Each row comes from the steps of one path. Every step used is in the known rows, and no mark comes twice. Write the path behind each row, first mark first.
Known rows
kopemur-zofo-misum-mosotip-zegip: [ 21.4 -14.0  18.6   3.3   9.2  17.5  54.5 -21.1 -11.6  20.9 -37.0  -1.9
 -35.2  -6.6 -20.7   5.0]
tuvu-zegip-zofo-misum: [ 11.0 -36.0 -19.1  18.2  17.0  20.8  57.4 -37.0 -11.8  12.4 -35.0   1.2
 -31.6  -4.7  -6.0   9.1]
mizo-tuvu-zegip-zofo: [ 13.2 -12.0  14.3  23.5   4.3  39.4  32.8 -14.0 -12.0  17.8 -42.1   0.5
  13.7  -3.3 -11.6  -3.4]
mizo-zofo-kopemur-tuvu-zegip-mosotip: [ 34.6  -2.5  25.4  16.2  35.6  27.0   8.3 -17.3 -19.6   1.7 -30.3  -2.3
   5.4   1.7   1.6  11.1]
misum-mosotip-zegip-zofo-mizo-tuvu: [ 38.6 -12.5  42.6   7.3   0.5  58.8  59.8 -10.1  -8.3  21.8 -48.9  10.0
  -7.6  -0.6  -7.0  -8.9]
misum-mosotip: [ 25.0  19.3  30.7   8.2  10.0  27.9  52.5  -5.4 -11.1  15.1 -36.8   4.8
   5.6  -1.6   1.8   0.5]
zofo-kopemur-tuvu-zegip-mosotip: [ 34.3 -11.6  13.7  19.5  24.0  32.4  30.7 -31.5 -15.7   5.9 -35.2  -1.1
   5.5  -4.7  -2.6  -2.4]
kopemur-tuvu: [ 23.7   1.6  30.6  17.1   9.7  -0.2   0.1 -10.5 -11.1  22.1 -38.5  -2.5
   2.5  -3.7  -0.2 -12.9]
kopemur-zofo: [  5.1  -6.7  25.3  13.8  10.5 -11.1  38.6 -10.2  -8.3   5.8 -27.3  -4.4
 -27.2 -10.4 -17.2   0.2]
zegip-zofo-misum-mosotip: [ 28.3  -9.2  31.7  12.9  24.1  33.9  79.4 -24.5 -14.6  15.3 -28.4   5.3
 -65.6  -4.0   4.2   6.4]
tuvu-zegip: [  7.3 -19.8 -22.5  16.3   4.6   9.0  32.3 -24.1  -7.9   9.9 -39.3  -0.5
  27.4  -4.3 -11.1   3.9]
mizo-tuvu-zegip-zofo-misum-mosotip: [ 22.7  -5.8  15.1  16.3   5.9  56.8  48.4 -18.5 -15.9  27.6 -45.4   1.2
   3.0  -2.3  -9.2   1.0]
mosotip-zegip: [ 21.7 -28.0   2.3  12.7  -2.6  16.7  26.6 -20.1  -3.5   6.5 -39.5   4.5
  26.8  -0.9 -19.7  -5.7]
mizo-zofo-kopemur: [ 35.5   2.3  25.9  15.1  26.7  33.4  19.3 -14.3 -13.3  -5.2 -22.9  -2.7
  17.1  -4.4  -1.5  12.9]
zegip-zofo-mizo: [ 26.9 -27.2  31.8  18.6  12.1  24.3  72.0 -21.1  -6.7   5.7 -26.7   5.9
 -52.0 -12.6  -3.1  -6.7]
misum-mosotip-zegip: [ 29.9  -2.5  22.6   4.6   2.7  33.7  43.8 -10.6  -7.4  16.1 -46.1   8.0
  17.9   2.7  -6.8  -2.1]

Which path is each row?
[ 35.7 -19.3  33.5   5.5   6.1  44.0  67.3 -14.9  -6.8  16.1 -45.3  11.1
 -21.6  -0.6  -2.6  -5.1] -> misum-mosotip-zegip-zofo-mizo
[ 28.8 -17.8   7.2  15.5 -14.3  50.0  41.3 -18.1  -8.4  22.4 -42.9  -0.8
  38.7 -14.2 -23.0 -11.9] -> zofo-mizo-tuvu-zegip
[ 14.8  -2.6   3.4  19.6  -5.0  38.2  19.0 -12.6 -11.4  20.9 -44.1  -2.4
  52.7  -4.6 -18.6  -4.7] -> mizo-tuvu-zegip
[ 21.3  -9.6  38.7  13.1  -4.3  21.7  44.5  -8.1  -8.4  17.6 -33.8  -4.9
 -12.8 -17.5 -27.4 -10.8] -> kopemur-zofo-mizo-tuvu
[ 34.3  -5.1  16.4  13.7  27.1  29.1  -7.0 -16.9 -15.0   7.6 -35.1  -5.2
  21.1  -1.5   3.4   9.2] -> mizo-zofo-kopemur-tuvu-zegip
[ 36.8 -11.0   6.6   3.4   4.4  44.4  57.4 -27.6 -12.2  23.8 -39.8   3.8
  -0.7  -2.0 -13.2   4.0] -> zofo-misum-mosotip-zegip
[ 28.3 -12.0  32.7   7.4  11.6  34.6  57.5 -11.9  -8.1  12.9 -44.1  10.5
 -19.4   3.8   0.6  -0.8] -> misum-mosotip-zegip-zofo
[ 15.0 -19.6  19.0  12.4  -5.9  21.8  42.3 -13.5  -8.4  19.8 -39.5  -5.5
  -3.9 -16.2 -28.7  -7.8] -> kopemur-zofo-mizo-tuvu-zegip
[ 27.4 -44.8   7.5  14.5   9.9  27.5  52.3 -33.1  -7.2   9.6 -35.4   6.6
 -31.8  -1.6 -15.0  -0.4] -> mosotip-zegip-zofo-misum
[ 34.3 -16.3  43.2  22.0  29.4  29.3  43.5 -25.1 -11.6   3.7 -29.1   1.8
 -49.1  -7.3   9.7  -5.0] -> zegip-zofo-kopemur-tuvu
[ 36.3 -40.1  24.1  16.7  15.7  33.7  31.8 -29.1  -6.4   5.3 -40.2   5.6
 -20.6  -1.8  -4.4  -7.9] -> mosotip-zegip-zofo-kopemur-tuvu
[ 14.5 -40.6  -9.4  18.2   9.0  22.2  60.1 -29.9  -7.1   9.7 -37.8   3.7
 -24.4  -8.7  -6.5  -0.1] -> tuvu-zegip-zofo-mizo
[ 32.8 -42.5  26.3  16.3  -2.7  43.8  47.5 -21.1  -4.4  12.5 -41.8   7.7
  -9.7  -5.5 -19.1 -13.6] -> mosotip-zegip-zofo-mizo-tuvu
[ 23.3 -16.3  12.7  13.5  19.6  18.9  25.9 -23.8 -15.4  32.6 -48.3   0.2
 -32.7   0.4   7.5  -2.9] -> kopemur-tuvu-zegip-zofo-misum-mosotip
[ 29.5 -18.0  32.6  22.1  27.2  35.3  67.6 -27.4  -9.7  -7.4 -22.1   3.9
 -43.8  -9.2   4.0   1.9] -> zegip-zofo-kopemur
[ 15.2 -22.7  11.2  20.1  17.2   1.3   8.8 -20.1 -11.3  22.8 -45.4  -0.2
 -20.9  -0.6   5.3  -7.0] -> kopemur-tuvu-zegip-zofo
[ 17.1 -33.2  -8.5  20.2  20.8  30.5  55.6 -34.5  -9.2   0.0 -34.7   2.0
 -16.6  -6.1  -0.8   7.3] -> tuvu-zegip-zofo-kopemur
[ 27.9  -1.7  13.1  11.8  21.0  21.4  21.7 -16.8 -16.2  10.6 -23.0  -3.6
  -1.6  -2.9  -8.6  15.6] -> mizo-zofo-misum
[ 23.1 -13.3  14.2  22.8   8.7  55.4  39.2 -21.1 -12.4  13.0 -40.5  -0.3
  16.9  -6.0 -10.1  -2.1] -> mizo-tuvu-zegip-zofo-kopemur
